Known rows, with every step that occurs:
nepo gile kezis: [ -8  -6  24 -17  -1 -22 -19  -9  -3   0  -2 -13  25  18 -11  -4  -4 -17
 -13   7]
nepo kezis: [ -8   6  21 -20  -2 -15 -14  -8  -2   4  12 -20  18  32  -9  -8  -4  -7
 -12   1]
fitom ditig: [ -9  19  21 -15  -7 -17 -16  -8   4   8  29  -8  30  18 -17  -5 -19 -11
  -6 -22]
gile nepo kezis leke: [-14  -2  15  -8   3  -8 -24 -10 -16  -4   2 -22   5  27 -16 -11 -10   5
 -14   7]
nepo gile kezis leke ditig nizos fitom: [-31 -16  -4   0  15 -16 -11   0 -12  -3 -27  11 -11 -16   2 -13 -17 -14
  11   6]
gile kezis leke nizos fitom ditig: [-23  -7  10 -19  12  -6 -15  -6   7   1 -14  16  -5 -18 -15  -9 -17 -13
   8  -9]
nizos fitom ditig leke: [-18  11  10   1   8 -17  -8 -11  -5   6  30  -2  13   4 -18 -10 -14   5
  -1 -26]
nepo kezis leke ditig: [-16   2   3  -8   4 -14 -16  -2  -5   2  -4  -2   3  11   2 -22 -26  -2
  -4   9]
fitom ditig nizos leke kezis gile nepo: [ -8 -10   9 -13  11 -10 -13   9 -22   4 -13   4  17 -11 -20 -13 -27 -11
   4   0]
kezis gile: [  7  13  15 -43   5 -25 -16  -8 -13   0  23 -16  33   7 -16  -6  -3  -3
 -16  -3]
nizos ditig: [ -5  17  18 -11  -1 -11 -11  -1  -1   8  26 -15  24   0  -9   0 -18 -10
 -11 -15]
nizos leke kezis: [  7   3  18 -19   2 -11  -3  -1 -10   8  11  -7   5  -3 -13  -5  -2   0
 -18  10]
nizos ditig leke kezis gile: [  1  -3   6  -9  22 -20  -8   5 -15   7   2  -1  27 -17  -7 -15 -25  -2
 -10   7]
kezis leke nizos fitom ditig: [-20   8   5 -23   7 -13 -11 -10   4   2  11  12   2 -13 -22 -16 -15  -5
   1 -18]
nepo gile kezis leke nizos ditig fitom: [-18 -12   4 -16  22 -14 -12  -8  -4   0 -22   7  -2 -30  -4 -17 -18 -18
   4   7]
leke kezis gile: [ 10  -2  22 -39  11 -23 -11  -7  -6   3   8 -10  34   6 -14  -4 -10  -6
 -15  14]
nizos fitom: [ -7  11  23 -26   2 -13  -6 -17   0   1  36 -18  12   9 -18   6   3   3
 -12 -12]
gile nepo: [ -5   6  30 -14  -9  -4 -20 -16  -2   1  19 -34  19  26 -23  11  -3   2
 -20  -6]
leke nizos ditig: [ -8   9  14 -18  -5  -4 -11  -1  11   9   4  -9  17  -8 -12  -2 -13 -16
 -10 -10]
nepo kezis leke nizos fitom: [-18  -6   5 -29  12 -11  -9 -10  -3  -3  -7  -1  -9   1 -14 -19   0  -1
  -4   6]

Rows:
[  5 -12  29 -28   7 -12 -18 -14  -7  -1   5 -22  33  13 -22   4 -14  -1
 -16  17]  leke kezis gile nepo
[ -7  -3  11 -24   3  -6 -19   0   2  -1 -29  -4 -10 -10 -12  -3   3  -9
 -11   6]  gile kezis leke nizos
[  6  -2   2 -30  14 -18  -2  13 -26   3 -14   0   7 -19 -11 -12   0  -6
  -8   8]  ditig nizos leke kezis gile
[-10   4   9  -3   2 -11  -3  13  -9  11  -8   9   4  -9 -12 -11 -18 -15
   3 -11]  fitom ditig nizos leke kezis
[-10  12   6 -19  10 -13  -9 -15  -6   2  16  -8  -9 -13  -1  -6 -18   9
  -1  -4]  kezis leke ditig fitom
[-16   9  13 -18   1 -11  -3  -5  -5   1  13 -18  -1   3 -14   8  11  -4
  -4 -20]  ditig nizos fitom
[-23   6  -5  -6  10  -9  -5   0 -10   0  -3   1 -17 -17  -3  -5 -11   1
   6 -12]  kezis leke ditig nizos fitom
[-22  -8  10   2   1  -4 -24  -9  -7  -1  -8 -12   1  19  -5 -14 -31   2
  -4  13]  gile nepo kezis leke ditig
[-16  10   8  -6  -7  -8 -10   3   4   8  -6 -13   4   5  -1   3 -10 -11
   0 -11]  leke ditig nizos
[ -8  -7  10 -16  25 -25  -6  -8 -10   4  15  11  29  -6 -16 -17 -26   3
   4  -2]  nizos fitom ditig leke kezis gile
[-14  11   6  -6  -4 -13 -15  -3   7   9  -5  -2  10   4 -20 -15 -12  -5
  -5 -20]  fitom ditig leke nizos
[-19   5  20 -27  -1 -10  -9 -14  16   6  16   3  14   1 -22  -5 -13 -12
   3 -19]  leke nizos fitom ditig
[-23 -15  14 -19   9   0 -17 -16  -3  -5 -12 -12  -9   8 -20 -11  -4   4
  -5  10]  gile nepo kezis leke nizos fitom
[ -4  10  10 -24   4  -8  -1 -10  -8   8  20  -5  -8 -18  -1  -6 -14   8
   0  -2]  nizos leke ditig fitom
[ -9   8  16 -28   7  -4  -4 -11  11   9   9 -12   5 -17  -9   1 -11  -9
  -1 -13]  leke nizos ditig fitom
[-14  -5   9 -22  19  -1 -10  -3   1   2 -20   2 -17 -36  -3  -1 -14 -10
   4  -2]  gile kezis leke nizos ditig fitom
[-24 -10  -4   6   6 -18 -17   7 -13  -1 -38   6  -3  -8   3 -16 -18 -19
   3   7]  nepo gile kezis leke ditig nizos
[  3 -14  19 -10  12 -13 -17 -10 -17   0  -5 -21  23   7 -20  -4 -10  11
 -17  15]  ditig leke kezis gile nepo
[-23   4   9 -10   0  -6  -3  -4   2   5   5  -8  -2  -3  -3   5 -10  -5
   7 -13]  leke ditig nizos fitom
[ 13  -2  12 -39  13 -20  -6   1 -22   4   9   0  20 -14 -15 -14  -7   0
 -16  17]  nizos leke kezis gile
[-13  -4   7 -13   9  -1 -17   8   2   3 -26   4  -5 -27  -6  -6 -16 -17
  -6   0]  gile kezis leke nizos ditig
[ -8  10  19 -24   1 -10  -6 -18   7   6  20 -16   5   2  -2   3 -17   3
   0  -5]  leke ditig fitom
[ -9  11   0 -16   5  -8 -13   3  -1   5  -3   0   2 -23 -13 -12 -13 -10
 -10  -9]  kezis leke nizos ditig
[-11   1   3 -25   4 -13 -16  -3  -1   0 -18  -6  -3   8 -12 -21  -2  -6
 -12   7]  nepo kezis leke nizos
